Each row was made from one walk, in order. Every step used is in the known rows, and no mark comes twice. Write each row's walk.
In the rows, zero is written as 128.
Known rows
tusi-dekob-muka-gopa-kisur-lurabo-bifidus: [157  90 102 150 124 163 142  77 117 106 137 167  88 236 134 102 141 100
 154 130 190 181  72  82 182 107 130 116 164 111 173  79  97 120 155 116
 157  89  89  49 125 145  99 132 151 108]
bifidus-lurabo-begod-gazavu-dekob-kisur-gopa: [100 102  60 131 106 164 155  63  80 120  94 100 105 157 117 126 168 103
 127 165 154 132 112  39 192 160 150 100 154 147 144 137  64 120 135 183
 138 123 126 105 104 133  52 169  94 158]
lurabo-begod-gazavu: [ 85  81 102 137 150 108 146 122 102 133 154  96 112  96 129 147 160 154
 128 123 155 129 133  97 143 167 155 143 120 143 122 163 123 127 129 151
 153 116 164 140 128 122  83 150 111 121]
migu-dekob-muka-gopa-rudu: [142 102  93 125 163 113 139 107 152 113 116 159 154 216 108 121  98  63
  94 143 152 178 113 114 173 106 131  95 117  99  91 111 125 148  98 112
 109  77 116 128 100 152 118 117 169 110]
dekob-bofiz: [136 144 146 159 133 133 127 137 129 128 102  97 167 120 117 152 128 123
 134 155 107  97 116 126 151  93 132 132 106 122 168 131 140 140 114 115
 122 139 134 131 128 143 121 131 106 105]
lurabo-bifidus-dekob-kisur: [152 128 127 126 122 135 103  88  80 120 115 116 136 157 156 112 143 116
 160 123 137 117  85  63 167 149 130 141 183 117 184  92  70 139 143 139
 155 121 125  60  87 154  80 150 120 122]
nari-sazul: [130 108 120 122 160 114 128 129 128 134 127 146 116 137 126 136 132 120
 125  99  90 144 128 117 109 159 141 151 133 115 121 165  97 142 113 113
 102 134 102 153 137 153 123 125 126 135]
kisur-gopa-rudu-dekob-begod-gazavu: [120  81  90 158 146 111 111 111 124 145 145 144 108 185 113 149 133  89
 108 142 154 110 111  49 152 195 146  95 154  94 100 168 122 121  84 169
 116 124 152 134  75 149  86 149 117 109]
begod-muka-gopa-dekob-migu: [101  72  93 100 160 166 146 118 168 123 120 174 138 224  96 129 126 123
  98 172 158 129 123  91 137  98  95 142 121  89 130  97 124 138  85 122
 128 109 118 142 148 123 114 126 135 127]
bofiz-lurabo-begod-muka-gopa-rudu: [102  97  71 142 157 115 169 106 117 112 123 169 111 190 102 128 117  62
 114 138 176 186 116 100 150 144 139 127  85 156  98 127 133 111 135 161
 128 101 147 120 127 120 109 105 189 128]
vovi-dekob-begod-gazavu: [ 96  61 108 145 139 103 116 111 123 156 187 107 119 123 108 154 149 149
 119 146 152 104 121  64 144 166 167 141 146 115 137 146 152 127 107 144
 126 113 140 160  99 137 101 149 107 120]
gazavu-dekob-kisur-gopa: [146 141  79  98  84 177 116  88 114 126  80 131 126 179 112 123 137  88
  93 154 122 135 114  86 187 128 126 101 167 106 126 115  83 135 120 152
 127 145  97 112 109 134  90 145  95 161]
fefo-migu-dekob-gopa-kisur: [143 142 111  90 109 125 108 127 172 127  84 174 119 214 122  86 157 110
 135 159 143 139 109  97 139  97 129  83 170 104 159  82 110 146  82 103
 101 113  62 122 110 153  99 149 152 143]
lurabo-bifidus-dekob-muka-gopa-kisur-gazavu: [158  79  93 117 166 143 108  68  97 113 127 119 124 193 116  90 137 128
  97 164 158 181  91  91 166 122 172 120 154 117 192 105  68 156 144  93
 165  97 117  77 118 167  54  89 124 106]
bifidus-lurabo-dekob-muka-gopa-rudu: [149  89  90 155 182 127 174 107 124  90 104 158 142 223 119 136 105  69
 126 152 186 182 109  74 168 126 122 105  99 129 119 116 104 117 117 123
 115  81 144 115 105 161 109 123 162 123]
muka-gopa-kisur-lurabo: [113 133 105 142 136 192 137 108 108  93 102 170  88 183 119  98 147 101
 142 154 147 187  95 117 138 109 146  91 148 165 148 108 105 124 140 156
 135  97  80  72 127 141  91 117 137 147]
bifidus-dekob-migu: [106  83 105 126 127 147 107 142 139 133  88 149 140 172 139 141 135 136
 147 148 149 107 138  97 134 129 102 158 155  89 162 121 112 117  88 147
 120 132 126 130 129 129  94 130 122 136]
vovi-dekob-gopa-rudu: [145 101  80 105 140  99 133 130 143 115 122 142 148 205 103 119 105  74
 109 164 151 153  96  69 158 121 127  96 131  94 102 127 122 116  80 146
 102 107  95 143  92 158 125 119 146 133]
begod-gazavu-dekob-muka-gopa-migu: [120  56  76  90 149 181 143 116 150 122 120 141 135 165 111 135 135 123
  66 157 168 155 128  86 170 103 111 120 122  71 123 140 127 143  90 111
 149  89 149 171 162 136  94 122 106 122]
gazavu-dekob-sazul: [160 108  87 135 125 121 112 130 121 169  94 119 116 151 159 160 130 127
 127 126 108  96 151 105 142 143 124 153 150  98 126 139 120 129 105 132
 108 138  96 149 108 145 124 176 129 154]
lurabo-dekob: [164 118 134 139 122 118 126 116 139 127 120 131 118 172 156 145 135 119
 109 118 150 133 144  99 150 131 103 151 132 118 128 129 128  94 109 147
 132 146 123 136 115 147 126 153 114 134]
rudu-dekob-begod-muka-gopa-kisur: [149 114 130 128 162 172 113 102 146 145 127 189 103 219  77 117 135 107
 121 179 147 139  99  97 156 129 149 121 129 110 121  98 123 143 125  96
 143  94 107  93 117 132  80 126 170 109]
nari-muka-gopa-rudu-dekob-lurabo-begod: [133  84  77 142 163 153 162 100 134 113 101 175 112 237 123 136 124  65
 147 137 180 149  80  42 164 148 122 121  62 112 135 130 141 130 131 134
 119  96 118  74  92 109  80 141 162  93]
dekob-lurabo-bifidus: [138 106 122 156 141 129 164 118 107 110 146 145 113 164 201 108 148 125
 167 126 165 126  77  69 143 149 122 131 124 123 190 107 114 141 164 147
 138 135 138  76 106 128 138 141 142  99]
rudu-dekob-muka-gopa: [137  89 103 103 141 160 127  81 165 133 116 154 160 225  80 145 106 131
 100 147 145 139 123 101 146 109 112 125 107  76 108 102 128 149 127  98
 151  90 128 121 127 136 109 102 160 125]
gopa-rudu: [148 133 111 143 163  99 137 152 110 111 116 139 128 140 143 123 113  70
 128 124 142 145 105 114 145 138 133 108 126 125 106 144 128 123 108 131
 112 117 134 120 106 145 122 132 136 108]
nari-dekob-lurabo-bifidus: [150  94 114 150 148 120 150  87 111 107 146 159 109 209 205  92 141 108
 153 114 158 138  53  50 142 146 104 141 134 114 188 112 105 129 136 145
 130 122 106  84 101 141 144 144 131  88]
tusi-gazavu-dekob: [144 107 113 109 109 109  96 120 118 142 121 106  82 119 145 140 130 125
  73 143 138 138 141 123 151 119 147 138 136  98 114 137 148 128 107 135
 151 123 128 136 128 169  97 144 101 146]
kisur-lurabo-begod: [ 95 112  96 164 117 149 169 116 117 119 119 127  83 136 154 138 157 124
 170 120 173 144 136 110 141 139 132 138 116 171 149 140 143  98 148 170
 124 131 109  91 119  94 102 160 139 136]
nari-dekob-begod: [128 114 119 148 146 124 109 126 146 138 145 169 101 170 122 128 128 113
 140 121 140 120 105  97 126 154 129 151 141 128 144 142 146 128  86 119
  97 122  93 120  95 110 128 155 135 112]
gazavu-dekob-begod-muka-gopa-rudu: [140 102  75 142 170 135 132 124 126 128 133 161 119 181  97 135 107  65
  84 175 161 148 119 120 190 143 142 123 120 115  83 126 154 128 112 118
 116  89 134 130 119 134 105 129 175 109]
bofiz-lurabo-begod-gazavu-dekob-kisur-gopa-migu: [102  93  54 105  89 175 154 104 118 125  76 150  81 170 143 124 179  80
 106 126 174 150 112  22 171 142 118 115 144 114 159 156  95 107  91 206
 134 157 125 131 122 111  68 164  74 160]
lurabo-bifidus-dekob: [147  96 115 146 118 102  89  79  91 129 144 115 123 161 166 103 137 128
 146 120 132 115 110  97 154 158 108 156 179 109 164 110  97 100 133 151
 155 132 130  90 112 141 116 123 144 100]
lurabo-bifidus: [142 123 121 147 133 115 137 117 113 119 157 128 122 137 164 101 144 131
 151 108 143 120 100 106 142 145 109 139 149 116 159 116 109 124 158 126
 159 136 149  97 119 126 142 122 140  89]
rudu-dekob-gopa: [140 119 115  93 116 141 116 108 175 134 106 151 145 224 102 131 118 130
 115 159 134 112 124  78 130 123 104 106 131  83 114 118 119 126  90 145
 131 118 104 122 105 153 117 131 151 149]
bofiz-lurabo-begod-gazavu-dekob-kisur-gopa-muka: [129  90  71 128 102 158 138  78 115 124 109 119  98 181 111 127 164  94
  99 145 169 147 101  30 204 156 145 126 123 134 177 121 109 137 105 164
 144 154 138 125 121 102  73 156 101 154]
bifidus-lurabo-begod-muka-gopa-migu: [ 94  77 102 131 143 185 188 100 139 112 114 161  96 168 103 111 144 109
 139 167 187 169 142  82 132 115 103 112  81 141 140 133 101  98 140 139
 134 100 146 139 151  97  98 114 152 113]
begod-gazavu-dekob-muka-gopa-kisur-lurabo-bifidus: [134  72  70 147 156 172 154  78  99 106 156 129 105 194 160  99 170 123
 117 153 181 153  65  76 207 125 143 122 170 120 170  97 102 143 151 125
 179  75 128  74 139 160  88 138 132 104]
muka-gopa-rudu-dekob: [154 119  95 126 156 116 111  99 126 122  95 163 130 215 112 121 104  69
 107 132 131 143 103  85 141 134  99 100 126  85  80 136 129 110 105 145
 137 104 120 104  95 163 100 114 154 106]
migu-dekob-muka-gopa-kisur-lurabo-begod: [114 103  92 148 135 167 162  86 147 118 106 162  86 217 128 112 161 100
 153 144 179 184 113 100 182  99 149 119 123 154 151 103 126 129 130 135
 123  89  69  71 110 109  75 158 165 128]
nari-dekob: [143 111 116 117 134 117 109  90 132 124 131 146 123 181 130 109 118 107
 110 114 118 142 100 104 127 125 106 141 141 118 124 134 115 114  92 127
 119 112  90 137 122 142 136 133 114 115]

Write each row's walk
[171 119 116  99 147 139 128 122 140 107 100 128 111 195 122 111 146 121
  80 175 161 173 119  78 147 115 164 100 135 131 167 131  87 137  97 128
 128 128  92 116 107 185  73 133  95 155]  lurabo-dekob-gopa-kisur-gazavu
[130 142 129  93 114 176 128 104 152 116  76 168 124 186 123  99 141  80
 111 133 139 163 118  70 150  88 111  82 143 102 144 107  94 145  98 150
 120 105  89 110  91 143  89 154 109 135]  muka-gopa-migu-dekob-kisur
[125  89  91 121 132 115 113 103 104 146 143  82 124 113 143 140 146 134
  72 147 126 104 126 108 179 139 139 140 154 108 108 145 143 125 105 147
 151 106 140 157 146 164  99 158  99 129]  begod-gazavu-dekob
[132  96 116 132 136 149 148 167 168 123  91 164 131 186 159 158 147 130
 133 132 178 114 146  78 139 121  81 162 129  86 153 127 128 110  94 141
 124 148 139 145 126 134 116 153 106 135]  lurabo-dekob-migu
[134 133 110  96  96 203 141 130 139 110  73 171 112 173 122 108 142  81
 120 138 149 157 114  63 139 115 104  77 147  96 153 136  63 129 103 150
 115 154 113 127 113 111  98 128  76 140]  dekob-kisur-gopa-migu
[128  91  78 141 145 106 148  72 135 137 107 169 108 240 110 137 118  60
 116 128 170 148 109  63 152 145 113 134  91 117  90 128 145  91 119 169
 143 107 135 105 109 141  97 122 189 118]  bofiz-lurabo-begod-muka-gopa-rudu-dekob
[121 113  96 102 146 129 107  84 126 115 129 151 120 199  99 101 121 111
  97 136 113 154 111 108 129 114 109 125 137 121 113 113 128 122  89 142
 129 114  80 109 122 132 123 128 135 132]  muka-gopa-dekob
[145 135 136 110 120 122 131  79 127 132 102  87 131 144 135 119 139 107
  86 140 136 142 132  80 152 106 176  90 139 137 169 122  99 162 122 138
 121 112 101 109  80 183  70 159  81 141]  migu-dekob-kisur-gazavu
[134 131  95 157 143 146 169 114 104 118  74 141  91 184 161 144 151  64
 180 113 184 131  93  43 171 141 133 115 124 142 139 135 127 110 132 170
 124 113 102  47  69 135  61 196 128 128]  gopa-rudu-dekob-kisur-lurabo-begod
[154 128 154 194 133 124 154 105 122 114  89  91 151 164 144 157 142 116
 153 161 140  98 122  71 163 100 112 139 102 149 188 128 122  97 113 147
 115 139 135 120 112 170 114 159 103 114]  bifidus-lurabo-dekob-bofiz
[136 104 116 154 140 186 160 166 153 106  75 182  96 214 180 140 169 109
 157 143 196 138 115  63 153 106  97 143 148 117 181 116 117 104  97 156
 119 134 103 102 122 146  93 169  98 143]  gopa-kisur-lurabo-dekob-migu
[139 133  90 121 119 187 137 124 133 109  90 151  92 205 142 103 154 100
 128 182 152 150  92  98 179 102 142  98 162 144 152 107 121 122 100 157
 119 103  57  84 127 155  95 162 135 166]  gazavu-dekob-gopa-kisur-lurabo
[166 136 111 164 142 141 162  98  93 105 109 140 109 202 194 108 145  63
 173 105 176 118  54  29 173 143 111 100 163 115 168 106  97 121 153 162
 149 110 125  33  69 170  97 169 128  96]  gopa-rudu-dekob-kisur-lurabo-bifidus
[112  93 103 142 117 138 158 157 171 120  84 180 119 206 169 159 154 118
 142 113 187 120 134  58 128 123  82 174 119 111 175 122 142  98  91 183
 119 159 137 138 127 134 127 149 121 160]  bofiz-lurabo-dekob-migu
[157 135 111 114  89 170 126  89 128 113  85 149 126 209 123 135 137  90
 103 135 147 156 126  63 166 141 116 105 157 114 136 113  61 120 118 165
 126 160 109 115  90 142  95 142  87 164]  lurabo-dekob-kisur-gopa
[133 123 131 163  79  96 114  98 132 140  92 123 125 180 112 160 123  94
 137 120 131 116 113  88 147  93 132 149 113 128 177 120 162  97  96 171
 112 150 104 117 128 155 122 146 122 144]  tusi-dekob-bofiz-lurabo
[126  91  54 158 157 110 163  86 106 121  95 104 129 180 103 145 122  57
  66 177 163 158 117  93 197 109 161 131  74 147 140 146 154 118 118 156
 131 113 141 129 131 159  74 115 143 114]  kisur-gazavu-dekob-bofiz-lurabo-begod-muka-gopa-rudu
[162 131 129 116 112 185 127 102 134 109 104 139 130 183  87 111 128  96
 112 157 145 154 103  73 170 131 130  89 126 114 169  98  79 160 119 107
 126 152 129 121 112 103 104 123 101 135]  dekob-kisur-gopa-muka
[125  94 101 158  99  89  99  67  94 129 140 131 109 181 178 104 145 118
 157 104 140 120  98  76 143 161 112 167 171 134 187 106 111  87 128 191
 151 143 129  81 112 142 127 120 159 125]  bofiz-lurabo-bifidus-dekob
[132 118 108 172  69 120 139  78 156 125 108 149 116 217 175  92 162  71
 135 116 141 122  95  49 158 104  79 114 141 105 212 122 109  93 101 199
 123 177 119 112 105 129 154 122 120  91]  kisur-gopa-migu-dekob-bofiz-lurabo-bifidus
[160 103  98 145 130 129 144  95 125 122  81 172 113 251 168 127 117  54
 125 149 155 138  85  36 152 148 117  83 117  88 122 135 114 116 104 180
  97 139 105  95  75 153 110 144 133 122]  kisur-gopa-rudu-dekob-lurabo
[ 83  65  90 143 120  88 155  97 122 140 125 118 103 149 181 143 181 141
 142 124 184 120 133  57 138 154 148 123 124 127 168 129 148 134 120 158
 113 117 133 143 107 133  80 187 120 124]  fefo-migu-dekob-lurabo-begod-gazavu
[154  91 153 162 135 135 145 120 163 152 165 145 112 179 127 169 131 124
 109 157 179 110 157 100 165 150 137 165 115 126 130 113 152 116 120 116
 115 128 146 150 117 122 126 163 149 120]  lurabo-dekob-begod-muka
[114  94  87 122  96 115 105  84 131 112 129 151 131 222 142 102 134 127
 142 142 151 135 103  67 139 153 114 139 166 125 180  99  94 107 105 197
 139 133 115  91 108 147 127 110 177 157]  bofiz-lurabo-bifidus-dekob-gopa
[156 152 110 101 123 158 125 119 107 131  85 115 132 133 139 133 139 105
 115 139 129 111 103  91 186 117 138 133 153 114 141 108 123 151 125 121
 136 117 104  98 112 151  83 179 101 148]  gazavu-dekob-kisur
[156  93 127 112 125 148  92 109 155 114 123 132 144 204  91 113 113 131
 111 181 145 143 121  89 163 131 121 120 131 105 167  95 112 139  74 116
 121 125 116 137 123 123 112 118 150 141]  bifidus-dekob-gopa-muka
[159 107 121 133 107 160 120 100 149 118 131 137 120 184  92 108 124 106
 100 154 140 153 124 105 158 135 112  97 120 110 150 115 102 132 112 113
 121 162 133 149 131  90 132 100 119 118]  kisur-gopa-muka
[130 124 117  88 121 162 133  84 140 113  81 126 119 166 118 101 139  92
  71 146 148 177 135  67 140  90 147  70 131 115 169 129  86 156 110 147
 125 105  97 118  91 170  62 133  75 138]  muka-gopa-migu-dekob-kisur-gazavu
[161 100 152 179 141 168 158 121 148 138 149 162  79 204 146 151 153 103
 133 171 194 129 126  86 179 137 155 146 134 153 156 102 141 113 120 125
 112 117 113 108 115 134 103 180 143 126]  gopa-kisur-lurabo-dekob-begod-muka
[140 102  99 133 165 129 141 167 159 134  74 175 139 204 148 143 124  84
 144 132 163  94 105  61 139 123  81 126 126  57 120 139 136 120  83 133
 118 126 139 120 104 148 101 146 126 102]  gopa-rudu-dekob-migu
[137 151 127 103  93 118 120 102 144 136  78 138 137 160 146 121 151 108
 139 112 143 110 126  83 140 107 125  99 166 107 169  77 121 154 119 109
 107 118  97 118  92 154  91 179 114 140]  fefo-migu-dekob-kisur
[ 93  60 113 142 138 122 169 113 133 133 127 131  88 152 188 131 177 117
 129 133 181 141 123  39 152 141 140 118 106 122 155 159 131 124  93 187
 117 117 127 139 105 127  86 188 102 113]  gopa-migu-dekob-lurabo-begod-gazavu
[158  91 114 157 132 132 132  96 158 160 142 165 114 229 101 148 109  70
 102 169 163 106 127  77 169 163 133 109 127  92  93 129 130 116 105 128
 104 126 141 133  94 126 114 139 162 101]  kisur-gopa-rudu-dekob-begod-muka
[116  94  99 107 149 167 141 107 151 114 127 152 158 181  76 139 108 138
 105 152 147 167 127 132 142 108 133 124 104 108 120 102 120 163 138  92
 138  91 137 131 142 120 116  91 157 137]  dekob-muka-gopa
[109  53  65 129 135 112 163 100 134 151 138 100 124 151 142 168 155 137
 103 131 180 114 120  79 196 136 156 179 106 122 142 131 168 139 110 132
 145 105 151 143 149 126  94 169 136 144]  bofiz-lurabo-begod-gazavu-dekob-muka
[174 124  94 113 142 129 112 110 103 138 100  94  95 133 145 104 152 109
  74 162 128 135 107 112 184 106 167 125 150 123 154 139 131 131 116 110
 140 124  88 110 132 169  70 149  90 126]  gopa-kisur-gazavu-dekob
[139  94 142 143 155 125 135 112 154 159 177 140 110 179 113 142 126 117
 113 163 154  94 127 102 154 136 149 153 124 127 131 106 162 136  93 104
 101 119 116 131 120 113 130 175 150 110]  gopa-dekob-begod-muka
[154  84 113 136 163 140 158  85 131 125 106 174 131 252 142 138 103  65
 106 172 167 145  91  53 157 132 126  99  87  95 107 109 131 134 124 151
 117  90 128 106 100 168 104 132 165 112]  begod-muka-gopa-rudu-dekob-lurabo
[131 118  88 142 142 158 139  94 120 133  87 146 113 192  94 124 158  92
 113 181 140 147  90 104 199  89 152 157 100 150 158 104 141 127 124 129
 151 116 102  99 154 129  72 129 157 125]  gazavu-dekob-bofiz-lurabo-begod-muka-gopa-kisur
[147 118 134 165 133 126 123 149 151 137 136 157  99 163 143 159 144 124
 139 124 169 114 145  91 146 160 125 161 134 126 147 134 158 107 104 137
 105 151 120 119  90 116 119 172 134 129]  lurabo-dekob-begod
[129  76  87  89 134 151 116  99 144 127 121 135 121 172  89 150 111 135
  59 164 157 174 138 128 161 102 149 132 111  84 107 109 136 161 122  98
 159  87 137 137 143 153  92 104 134 151]  tusi-gazavu-dekob-muka-gopa
[124  77  82 184 156 140 133  85  98 107 155 166 104 216 131 118 115  67
 132 163 187 161 103  89 178 168 137 116 154 138 135 109 114 104 135 161
 125  85 139  83  96 141 102 117 187  95]  kisur-lurabo-bifidus-dekob-begod-muka-gopa-rudu
[105 113  94 100 141 149 157  69 121 120 111 157 111 215  97 126 143  92
 122 136 159 155  94  52 155 121 145 145 109 159 150  88 116 141 116 157
 136 111  96  77 110 123  82 161 147 161]  bofiz-lurabo-begod-muka-gopa-dekob-kisur
[108  92  83 159 177 127 184  96 101 102 124 149 117 177  99 120 116  70
 137 170 177 178 117  96 157 143 141 103  86 163 100 130 102 110 149 139
 126  79 151 114 120 128  94 113 185 108]  bifidus-lurabo-begod-muka-gopa-rudu
[105 125 103 146 127 116 123  88 131 114  97 139 139 201 105 128 131  97
 119 137 109 128  91  84 133  90 122 143 105 148 178 112 158 120  80 178
 117 144  95 104 125 145 130 126 132 141]  muka-gopa-dekob-bofiz-lurabo
[117 145 129 139 116 187 162 115 107 105  98 130 115 146 146 137 143 105
 158 135 158 138 104  85 144 117 151 100 144 163 168 105 109 141 145 160
 121 108 106  77 105 147  95 165 103 160]  dekob-kisur-lurabo
[175 108 135 108 131 151 116 112 189 126 118 145 141 227  91 120 117 125
 109 170 150 119 112  65 155 120 101 106 105  78 147 102 132 142  83 102
 131 128 122 133 116 127 122 128 148 126]  rudu-dekob-gopa-muka
[119  60  84 119 122 163 134  90 144 110 115 181 121 220 140 104 135 107
 130 122 181 166 105  61 143 118  86 142 133  91 187 107 106 113 111 149
 146 118 140 110 139 117 120  94 155 120]  bofiz-lurabo-bifidus-dekob-muka-gopa-migu
[145 105  98 138 162 134 143 103 120 110  84 180 122 238 153 129 112  68
 128 148 154 150  80  50 143 137 117  95 100  96 118 127 136 130 116 166
 114 105 109  85  84 162 102 138 154 119]  muka-gopa-rudu-dekob-lurabo
[135  78  66  96 143 158 135  80 140 126 118 108 148 174  90 139 114 135
  47 170 153 160 139 126 175 101 149 127 111 102 130 117 135 160 130  95
 147  90 124 139 148 149  89 102 128 139]  kisur-gazavu-dekob-muka-gopa
[136 102  85 122 182 134 149 134 131 100 115 163 157 188  95 133  95  78
 106 143 160 180 105 119 158 121 136 103 104 107  97 120 122 154 117  96
 122  83 140 123 119 139 112  99 161 114]  dekob-muka-gopa-rudu
[ 95  62  74 144 179 114 157  99  95 116 117 143 109 190 145 145 144  97
 124 141 178 155  95  34 154 173 147 110  96 117 112 160 127 127 119 183
 140  93 148 103  90 150  59 153 136 113]  muka-gopa-rudu-dekob-lurabo-begod-gazavu
